Each row was made from one walk, in order. Every step used is in the known rows, and no mark comes twice. Write each row's walk.
Known rows:
J-M-D: [ 40  -9  23  37  12   5  -1  -1  -9  16   5  30  14 -17   1   6 -33  19
   7  24  -5  24  14]
E-P-U-J: [ 29 -10  12  41 -17 -27  12   8   2 -29  20   3  -8 -19 -17 -31 -25  17
 -13   3 -14  10   8]
E-P-U-J-M-D: [ 37 -15  19  55   6  -2   6   1 -14   0  15  28  10 -17  -9 -10 -26  19
  -2  19  -6  23  12]
Z-M-D-W-P-U: [ 33   6  10  23  -8 -15  -4 -12  -3  12  12  -2 -14 -16   1   6 -19  30
   0  19 -19  21   6]
E-D-W: [ 30   9  24  12 -10 -29  -6   2 -12  15  -1   8   9 -18  22  16 -42  11
   5  25 -17  28  10]
P-M-D-W-J: [ 47  11  17  -3 -13 -43 -17  19   6   7   0  14  35 -18  15  11 -42  32
   2  15  -2  26   6]
J-M: [ 44   3  15  40 -18   8  -8   4   2  -2  -6  20   2 -18  -2   1 -37  13
   7  19 -17  15   5]
Z-M: [ 46  -4  13  26 -16   0   6   4   1  15   0   0 -18 -17  -4  13 -36  18
  10  20 -20   5  -1]
E-J-M: [ 46   1  13  45 -14   3  -7  10  -9   2 -13  23   8 -13 -18  -1 -39  15
  -3  19 -20   6  -3]
Z-W-P: [ 52   5  23 -29 -14 -15 -11  -7   5   3   7  -4 -16 -18  -3  11 -37  36
   1  11 -20  30  13]
P-U: [ 24   8   9  44 -16 -10   0   1   8  -1  11   1  -4 -14 -12  -9 -20  14
  -3  11 -16  16  14]
Z-M-D-W-P: [ 42  -1  24 -22   7 -26  -8 -13  -3  17   4   2 -12 -19  18  19 -36  37
   8  25 -14  25   5]
U-D: [ 32  -5  19  19 -24 -16 -23   4  -2  32   8   9 -13 -16   0   6 -33  26
   4  19  -1  21  23]
E-P-M: [ 34 -10  34  36 -16 -23   1  17  24 -14  24   4   3 -21 -20  -5 -39  27
  -2  22   1  20  15]
D-W-J-M: [ 52  16   8  25 -29 -13 -22  14  -2   0 -12  22  20 -17   9   8 -40  18
   5  16 -16  20  -1]
Z-M-D-W-J: [ 49  10  11  -3 -13 -39 -16  15  -4  15  -3  12  25 -16  15  18 -40  26
   4  16  -9  24   2]
U-J-M-D-W: [ 42  -2  19  31  13 -18  -6  -2  -7  14  -7  21  15 -20  24   9 -41  16
   7  23  -8  23   0]
E-Z-W-J-M: [ 63  14  10  26 -38  -2 -18  18 -11   0  -5  20  21 -13 -10   7 -39  21
   3   7 -22  27   0]
D-W-P-M: [ 46  -2  30  -1 -12 -25  -8   3  27  -3  10   0   2 -25   9   3 -43  46
   5  23  -4  14   5]
Z-E-P: [ 21  -7  13  17 -15 -23   7  14   5 -14  27  -1 -20 -13 -21   5 -36   4
  -3  17 -16  10  15]
P-M: [ 43  -5  28  27 -15 -13   0  14  30  -6  11   6  11 -22  -5  -5 -42  33
   5  19  -1   9  10]
Z-U-J-M-D: [ 36 -14  20  49   7  -1   5   1 -11   6   6  31  17 -16   1  -4 -34  24
   5  13  -4  20   9]
J-M-D-W: [ 40   3  20  31  14 -15 -10  -3  -6  22  -7  20  15 -19  23  18 -41  14
   9  26  -9  28   4]
P-M-D-W: [ 40  -2  27  25  15 -25  -7   1   8  19   0  14  20 -21  22  16 -44  23
   8  27  -1  25   6]
D-W: [ 34  10  19  11   1 -30 -11   2   8  11  -9   4   5 -19  21  14 -44  11
   7  21 -12  22   3]
D-W-P-U: [ 28  12  11  15 -13 -22  -9  -9   4   2  11  -5 -12 -16   2  -1 -21  28
  -2  15 -19  22   9]

Which walk is each row?
[ 40 -16  33   9  13 -13   3  -1  10  11  19  16  13 -21   1   4 -35  43
   5  25   4  22  17]
W-P-M-D
[ 28   8  13  18  -4 -21  -7 -12   0   7  13   0  -7 -15   3   2 -19  29
  -1  17 -16  26  12]
M-D-W-P-U
[ 43   8  19   1 -14 -47 -17  20   3   4   8  13  30 -18   8  11 -40  29
  -1  17  -1  32   9]
E-P-M-D-W-J
[ 44  -2  33  -1 -18 -25  -6   4  17  -2  14   2   4 -24   9   4 -42  46
   4  24  -7  17   9]
E-D-W-P-M
[ 46   0  10  43 -27  -3  -2   0 -14 -13   2  19   0 -20   4 -15 -30  24
  -3  13 -24  12  -1]
E-D-W-P-U-J-M
[ 37  -2   2  11  -7 -17   8  16  -2   2  -3   6   0  -7 -23   4 -43  16
  -6  13 -24 -18  -6]
Z-E-J
[ 42 -15  20  29  13   0  10  -1  -9  27   9  15   1 -16   0  15 -33  22
  10  25  -8  17  10]
Z-M-D
[ 37  -4  10  14 -13 -29   6  -1   3 -22  10   1  -8 -21   3 -26 -28  31
  -9   4 -18   6   1]
D-W-P-U-J
[ 46  -6  31  -2 -16 -19  -3   5  28  -9  15   1   0 -23  -2  -4 -40  48
   4  20  -4  11  10]
W-P-M
[ 43  13  14  -9  -9 -44 -19  16  -1  10  -2  14  31 -16  16  14 -40  25
   3  15  -6  29   7]
M-D-W-J
[ 35   0  19  42  10 -20  -6  -2  -8  16  -7  22  17 -18  23  12 -42  19
   9  17  -7  26   0]
Z-U-J-M-D-W
[ 37   1  27 -28  10 -32 -11 -12   0  12   5   4  -6 -20  19  16 -36  35
   6  24 -10  29  10]
M-D-W-P
[ 28   0  12  22 -31 -15 -24  -5  -5  29  18   2 -23 -14  -5   0 -19  36
  -2  17  -6  24  24]
W-P-U-D
[ 38  -9  12  17  -4 -28   8  -3  -1 -16  12   6  -3 -21   4 -24 -26  32
  -8   6 -14   9   3]
M-D-W-P-U-J
[ 41   2  20  32  16 -18 -10  -1 -11  23 -11  22  18 -17  15  18 -42  15
   5  27 -10  24   0]
E-J-M-D-W
[ 34   2  23  16  20 -27  -8  -3  -1  22  -4  14  13 -18  23  18 -42  14
   9  25  -5  29   8]
M-D-W
[ 31   9  12  34 -16 -27 -25  -2  -3  32   0   4  -6 -16  17  14 -33  19
   3  21  -8  26  10]
P-U-D-W
[ 36   2  11  24 -34 -11 -27  -5  -7  32  17   1 -23 -13  -8   3 -21  36
  -3  13  -9  30  23]
Z-W-P-U-D
[ 26   0  11  42 -31 -12 -22   1  -4  30  14   6 -15 -13  -7  -1 -21  26
  -1  15  -5  22  23]
P-U-D
[ 51  15   4  22 -37  -9 -16  16 -10   0  -6  22  18 -15  10  11 -41  18
   4  17 -23  13  -1]
Z-E-D-W-J-M
[ 43   0  16 -18   6 -23  -8  -8  -7  13   1   8  -6 -16  12  17 -39  35
   3  24 -18  14   0]
Z-E-J-M-D-W-P
[ 45  -4  18  26   1  -4  -7   8 -10  12   3  31  25 -16   1   6 -33  23
   5  20  -4  26  13]
W-J-M-D
[ 26  11  13  16 -19 -22  -6  -9  -5   4  14  -2 -10 -15   2   1 -20  27
  -3  18 -21  25  13]
E-D-W-P-U
[ 40   1  15  43  10 -16  -6  -4  -8  14  -4  20  14 -19  20   7 -36  16
   4  21 -11  23   1]
P-U-J-M-D-W
[ 52  13   8  27 -35 -13 -29  14  -6  11 -10  23  15 -17   9  10 -39  23
   5  17 -13  22   2]
U-D-W-J-M
[ 49   1   8  43 -22  -3  -4   0  -4 -15  -2  17  -2 -21   3 -16 -31  24
  -2  11 -22   8  -5]
D-W-P-U-J-M
